Each row comes from the steps of one walk. Every step used is in the known rows, and no mark comes twice. Write the walk behind each row, first mark first.
Known rows:
b-w: [-0.29 -0.14 -0.13 -0.02  0.02 -0.01 -0.16  0.10  0.16  0.09  0.09 -0.04
  0.10 -0.02  0.01 -0.13  0.00 -0.10 -0.09  0.10  0.01  0.04 -0.23]
d-y-m-a-p: [ 0.36  0.50 -0.08 -0.06 -0.05  0.20  0.33  0.14 -0.28  0.16 -0.02  0.00
  0.11 -0.07 -0.08  0.12  0.07  0.20  0.06  0.00 -0.16 -0.09  0.08]
w-y-m-a: [ 0.07  0.15 -0.19 -0.11 -0.13  0.31  0.30 -0.04 -0.13  0.29 -0.06 -0.04
  0.11 -0.09 -0.05 -0.04 -0.05  0.00  0.03  0.02 -0.02  0.19  0.09]
w-y-m: [-0.05  0.11 -0.20 -0.14 -0.17  0.28  0.24 -0.04 -0.02  0.20 -0.02 -0.03
  0.11 -0.08 -0.02 -0.08 -0.04  0.04  0.01  0.00 -0.01  0.36  0.11]
a-w: [-0.06  0.03  0.08  0.09  0.11  0.17  0.14  0.16 -0.07 -0.12  0.13  0.00
  0.13 -0.05  0.04  0.12  0.33  0.10 -0.01  0.03 -0.04 -0.01  0.10]
m-a-d-b-w: [ 0.03 -0.10 -0.14  0.09  0.13  0.09  0.03  0.15 -0.35  0.20 -0.01 -0.05
  0.25 -0.08  0.01  0.15  0.01 -0.01 -0.02  0.15 -0.05 -0.32 -0.14]
b-w-y-m-a: [-0.22 -0.02 -0.28 -0.11 -0.08  0.24  0.08  0.06  0.07  0.32  0.04 -0.06
  0.19 -0.10 -0.03 -0.16 -0.03 -0.10 -0.07  0.12  0.01  0.18 -0.16]
d-b-p-y: [ 0.03  0.03  0.05 -0.14  0.35 -0.04  0.19  0.16 -0.18  0.11  0.10  0.02
  0.01 -0.04 -0.08  0.01  0.00  0.00  0.00  0.12 -0.10 -0.08 -0.22]
d-y-m: [ 0.24  0.33 -0.18 -0.12 -0.13  0.13  0.29  0.17 -0.08  0.01  0.05 -0.01
  0.05 -0.06  0.00  0.04  0.03  0.16  0.04  0.04 -0.07  0.11  0.14]
w-y-m-a-d-b-p: [-0.07  0.01 -0.18 -0.13  0.02  0.35  0.38  0.02 -0.40  0.39 -0.01 -0.04
  0.19 -0.11 -0.05  0.03 -0.01  0.01  0.03  0.12 -0.05  0.07  0.02]
a-d-b-p-y-m: [-0.19 -0.14 -0.03 -0.03  0.22  0.18  0.20  0.00 -0.49 -0.01  0.06  0.02
  0.22 -0.08  0.02  0.10  0.07  0.18  0.04  0.13 -0.15  0.01 -0.05]
w-y-m-a-p: [ 0.07  0.27 -0.10 -0.08 -0.09  0.35  0.28 -0.06 -0.22  0.33 -0.09 -0.02
  0.17 -0.09 -0.09 -0.01  0.00  0.09  0.03 -0.03 -0.09  0.15  0.06]
m-a-p-y: [ 0.29  0.36  0.18  0.10  0.22  0.10  0.09 -0.09 -0.27  0.03 -0.06  0.05
  0.10 -0.05 -0.15  0.09  0.04  0.12  0.07 -0.08 -0.15 -0.24 -0.08]
v-w-y-m-a: [-0.02  0.19 -0.16 -0.04 -0.02  0.22  0.23  0.15  0.01  0.46 -0.04 -0.02
  0.08 -0.17 -0.01  0.09 -0.08 -0.12 -0.02  0.02  0.33  0.20  0.16]
a-d-b-p: [-0.22 -0.23 -0.01  0.00  0.19  0.08  0.11  0.09 -0.45  0.11  0.06 -0.01
  0.16 -0.04  0.03  0.15  0.05  0.05  0.01  0.15 -0.06 -0.17 -0.07]
y-w: [-0.36  0.12  0.02  0.01  0.09  0.10  0.03 -0.05  0.05 -0.03  0.22 -0.05
 -0.10  0.00  0.05  0.08  0.16  0.12 -0.06  0.05 -0.14 -0.13  0.18]
w-y-m-a-d-b: [ 0.08  0.09 -0.26 -0.08 -0.08  0.33  0.32  0.05 -0.32  0.31 -0.05 -0.05
  0.25 -0.12 -0.02  0.07 -0.04  0.07  0.01  0.07 -0.05  0.14  0.09]
d-a: [ 0.30  0.00 -0.06 -0.01  0.08 -0.08  0.15 -0.01  0.09 -0.04 -0.01 -0.02
 -0.01  0.00 -0.08  0.08 -0.08  0.12  0.04  0.00  0.12 -0.12  0.16]
m-y-w: [-0.06  0.12  0.10  0.03  0.11  0.10  0.21  0.01  0.00  0.04  0.26  0.01
 -0.15 -0.03 -0.06  0.15  0.27  0.19 -0.02  0.09  0.04 -0.24  0.18]
b-p-y: [-0.16 -0.04  0.19 -0.10  0.30  0.04  0.15 -0.13 -0.09 -0.08  0.13  0.06
 -0.11 -0.01 -0.11 -0.10  0.01 -0.06  0.08  0.07 -0.03 -0.02 -0.14]
a-m: [-0.15 -0.06  0.07  0.12 -0.02  0.11  0.22  0.09 -0.07 -0.09  0.01  0.04
  0.20 -0.03 -0.07 -0.03 -0.03  0.18  0.09  0.03 -0.10  0.20 -0.03]
v-w-y: [-0.07  0.14 -0.12 -0.03 -0.02  0.08  0.08  0.21  0.19  0.35  0.03 -0.02
  0.00 -0.13  0.00  0.11 -0.14 -0.18 -0.04  0.01  0.41  0.19  0.15]
p-y: [ 0.16  0.15  0.03  0.00  0.13  0.00  0.04 -0.08  0.07 -0.30  0.08  0.05
  0.00 -0.04 -0.05 -0.01 -0.05  0.08  0.06 -0.04 -0.03  0.12  0.02]
w-y-p: [ 0.00  0.13 -0.07 -0.07 -0.12  0.24  0.03 -0.06 -0.07  0.23  0.07 -0.05
  0.10 -0.11  0.01 -0.05  0.03 -0.05  0.01  0.04 -0.07  0.15  0.01]
b-d: [-0.25 -0.13 -0.14 -0.02  0.07 -0.01 -0.05  0.17  0.08 -0.07  0.02  0.01
  0.22  0.01 -0.02  0.10  0.08 -0.08 -0.07  0.19  0.07 -0.09 -0.20]

Which walk is each row?
[-0.14  0.02  0.20 -0.07  0.36  0.27  0.37 -0.12 -0.31 -0.03  0.13  0.05
  0.04 -0.08 -0.10 -0.05  0.23  0.05  0.10  0.09 -0.14  0.01 -0.09] -> b-p-y-m-a-w
[ 0.08  0.07 -0.05 -0.01  0.01  0.22  0.23 -0.10 -0.30  0.17 -0.12  0.00
  0.13 -0.07 -0.01 -0.03  0.08  0.10  0.03  0.02 -0.13  0.03  0.00] -> y-m-a
[ 0.03  0.19 -0.23 -0.05  0.06  0.21  0.30  0.39 -0.10 -0.04  0.08  0.00
  0.33 -0.08 -0.02  0.22  0.27  0.06 -0.03  0.25 -0.01 -0.14 -0.06] -> b-d-y-m-a-w
[ 0.06  0.09  0.06 -0.10  0.41  0.17  0.39  0.19 -0.39  0.16  0.09  0.02
  0.14 -0.10 -0.07  0.06  0.21  0.09  0.01  0.14 -0.19 -0.10 -0.16] -> d-b-p-y-m-a-w
[ 0.19  0.21  0.03  0.03  0.19  0.27  0.29 -0.08 -0.21 -0.22  0.05  0.05
  0.17 -0.12 -0.04  0.02  0.19  0.21  0.08 -0.01 -0.16  0.14  0.07] -> p-y-m-a-w
[ 0.35  0.38 -0.14 -0.04 -0.02  0.25  0.42  0.24 -0.22  0.05  0.07 -0.01
  0.12 -0.10 -0.01  0.14  0.19  0.16  0.06  0.07 -0.10 -0.05  0.17] -> d-y-m-a-w
[ 0.00 -0.15 -0.09  0.07  0.15  0.01  0.31  0.25  0.09 -0.13  0.07  0.05
  0.31 -0.03 -0.17  0.18  0.06  0.18  0.03  0.23  0.20 -0.13 -0.08] -> b-d-a-m-y
[ 0.04  0.36  0.17  0.03  0.13  0.18  0.09 -0.16 -0.24 -0.10 -0.04  0.08
  0.18 -0.05 -0.09  0.01  0.11  0.33  0.05 -0.12 -0.25  0.16 -0.03] -> a-p-y-m
[-0.20  0.03  0.16  0.14  0.07  0.20  0.38  0.10 -0.07 -0.06  0.23  0.05
  0.08 -0.05 -0.12  0.09  0.18  0.33  0.07  0.10 -0.06  0.00  0.11] -> a-m-y-w
[-0.07  0.18 -0.06  0.00 -0.01  0.17  0.02  0.13  0.06  0.42  0.06 -0.04
  0.06 -0.18  0.04  0.09 -0.03 -0.17 -0.04  0.03  0.28  0.17  0.09] -> v-w-y-p
[-0.17  0.06 -0.14 -0.06  0.13  0.26  0.31  0.21 -0.26  0.56 -0.01 -0.03
  0.15 -0.19 -0.01  0.17 -0.06 -0.11 -0.02  0.12  0.28  0.09  0.08] -> v-w-y-m-a-d-b-p
[-0.07  0.02  0.03  0.06  0.34  0.16  0.21 -0.01 -0.46  0.06  0.14 -0.01
  0.10 -0.08 -0.04  0.21  0.09  0.08  0.04  0.15 -0.15 -0.40  0.01] -> m-a-d-b-p-y-w
[ 0.06  0.23  0.07  0.02  0.05  0.26  0.21 -0.13 -0.42  0.24 -0.15  0.02
  0.19 -0.06 -0.06  0.01  0.14  0.19  0.03 -0.04 -0.23 -0.02 -0.05] -> y-m-a-p
[-0.16  0.09  0.06 -0.14  0.39  0.01  0.21  0.13 -0.16  0.10  0.21  0.00
 -0.04 -0.04 -0.05  0.05  0.09  0.06 -0.03  0.15 -0.18 -0.15 -0.12] -> d-b-p-y-w
[ 0.08  0.11 -0.08  0.07 -0.09  0.19  0.03  0.03 -0.37 -0.09  0.14 -0.02
  0.18 -0.10  0.08  0.19  0.10  0.14  0.07  0.09 -0.11 -0.12  0.13] -> a-d-y-p
[-0.08 -0.05 -0.20 -0.09  0.12 -0.08 -0.05  0.34  0.03  0.26  0.05 -0.05
  0.18 -0.05  0.02 -0.02  0.00 -0.03 -0.14  0.15 -0.06 -0.05 -0.29] -> d-b-w
[ 0.22  0.06  0.17  0.05  0.04  0.14  0.11 -0.04 -0.21  0.15  0.13  0.03
  0.02 -0.10 -0.04  0.04  0.27  0.12  0.04  0.07  0.00 -0.17 -0.05] -> m-y-p
[-0.10 -0.09 -0.19  0.02  0.06  0.24  0.17  0.04 -0.43  0.23 -0.07 -0.03
  0.33 -0.12  0.04  0.03  0.09  0.13 -0.03  0.13 -0.16 -0.02 -0.11] -> y-m-a-d-b-w
[-0.05  0.10 -0.04  0.00  0.00  0.29  0.23  0.19  0.01  0.00  0.16 -0.03
  0.14 -0.08  0.00  0.10  0.24  0.04 -0.01  0.03  0.03  0.13  0.18] -> a-w-y
[-0.09 -0.09 -0.04 -0.03  0.14  0.27  0.31 -0.04 -0.60  0.26 -0.07 -0.01
  0.22 -0.09  0.00  0.06  0.12  0.11  0.04  0.13 -0.17 -0.09 -0.06] -> y-m-a-d-b-p
[ 0.03 -0.02 -0.17  0.06  0.08  0.23  0.04  0.10 -0.41  0.33  0.04 -0.07
  0.31 -0.15  0.01  0.12  0.05 -0.04 -0.02  0.17 -0.10 -0.25 -0.15] -> m-a-d-b-w-y-p
[ 0.10  0.19 -0.09  0.10  0.05  0.18  0.18  0.06 -0.32  0.00  0.13 -0.04
  0.06 -0.06  0.00  0.27  0.07  0.10  0.06  0.10 -0.06 -0.39  0.21] -> m-a-d-y-w
[ 0.01 -0.01  0.21  0.16  0.02  0.22  0.30  0.06 -0.26  0.02  0.11  0.07
  0.21 -0.11 -0.11  0.00  0.18  0.28  0.12  0.09 -0.10  0.06 -0.08] -> a-m-y-p
[-0.23  0.20 -0.23 -0.07  0.06  0.05  0.10  0.33  0.16 -0.11  0.24 -0.03
  0.12 -0.01 -0.01  0.24  0.16  0.03 -0.08  0.26  0.00 -0.23  0.01] -> b-d-y-w
[-0.01  0.05 -0.33 -0.15  0.05  0.12  0.15  0.31 -0.07  0.46  0.01 -0.08
  0.25 -0.11 -0.02 -0.04 -0.03 -0.04 -0.12  0.16 -0.07  0.04 -0.24] -> d-b-w-y-m-a
[ 0.38  0.37 -0.18 -0.09 -0.08  0.16  0.35  0.16 -0.18  0.11  0.01 -0.02
  0.05 -0.07 -0.03  0.08  0.02  0.11  0.06  0.05 -0.08 -0.05  0.11] -> d-y-m-a
[-0.02 -0.12 -0.19 -0.02  0.14 -0.08  0.07  0.17  0.16 -0.10  0.01  0.00
  0.21  0.00 -0.08  0.16  0.01  0.01 -0.05  0.19  0.17 -0.18 -0.07] -> b-d-a
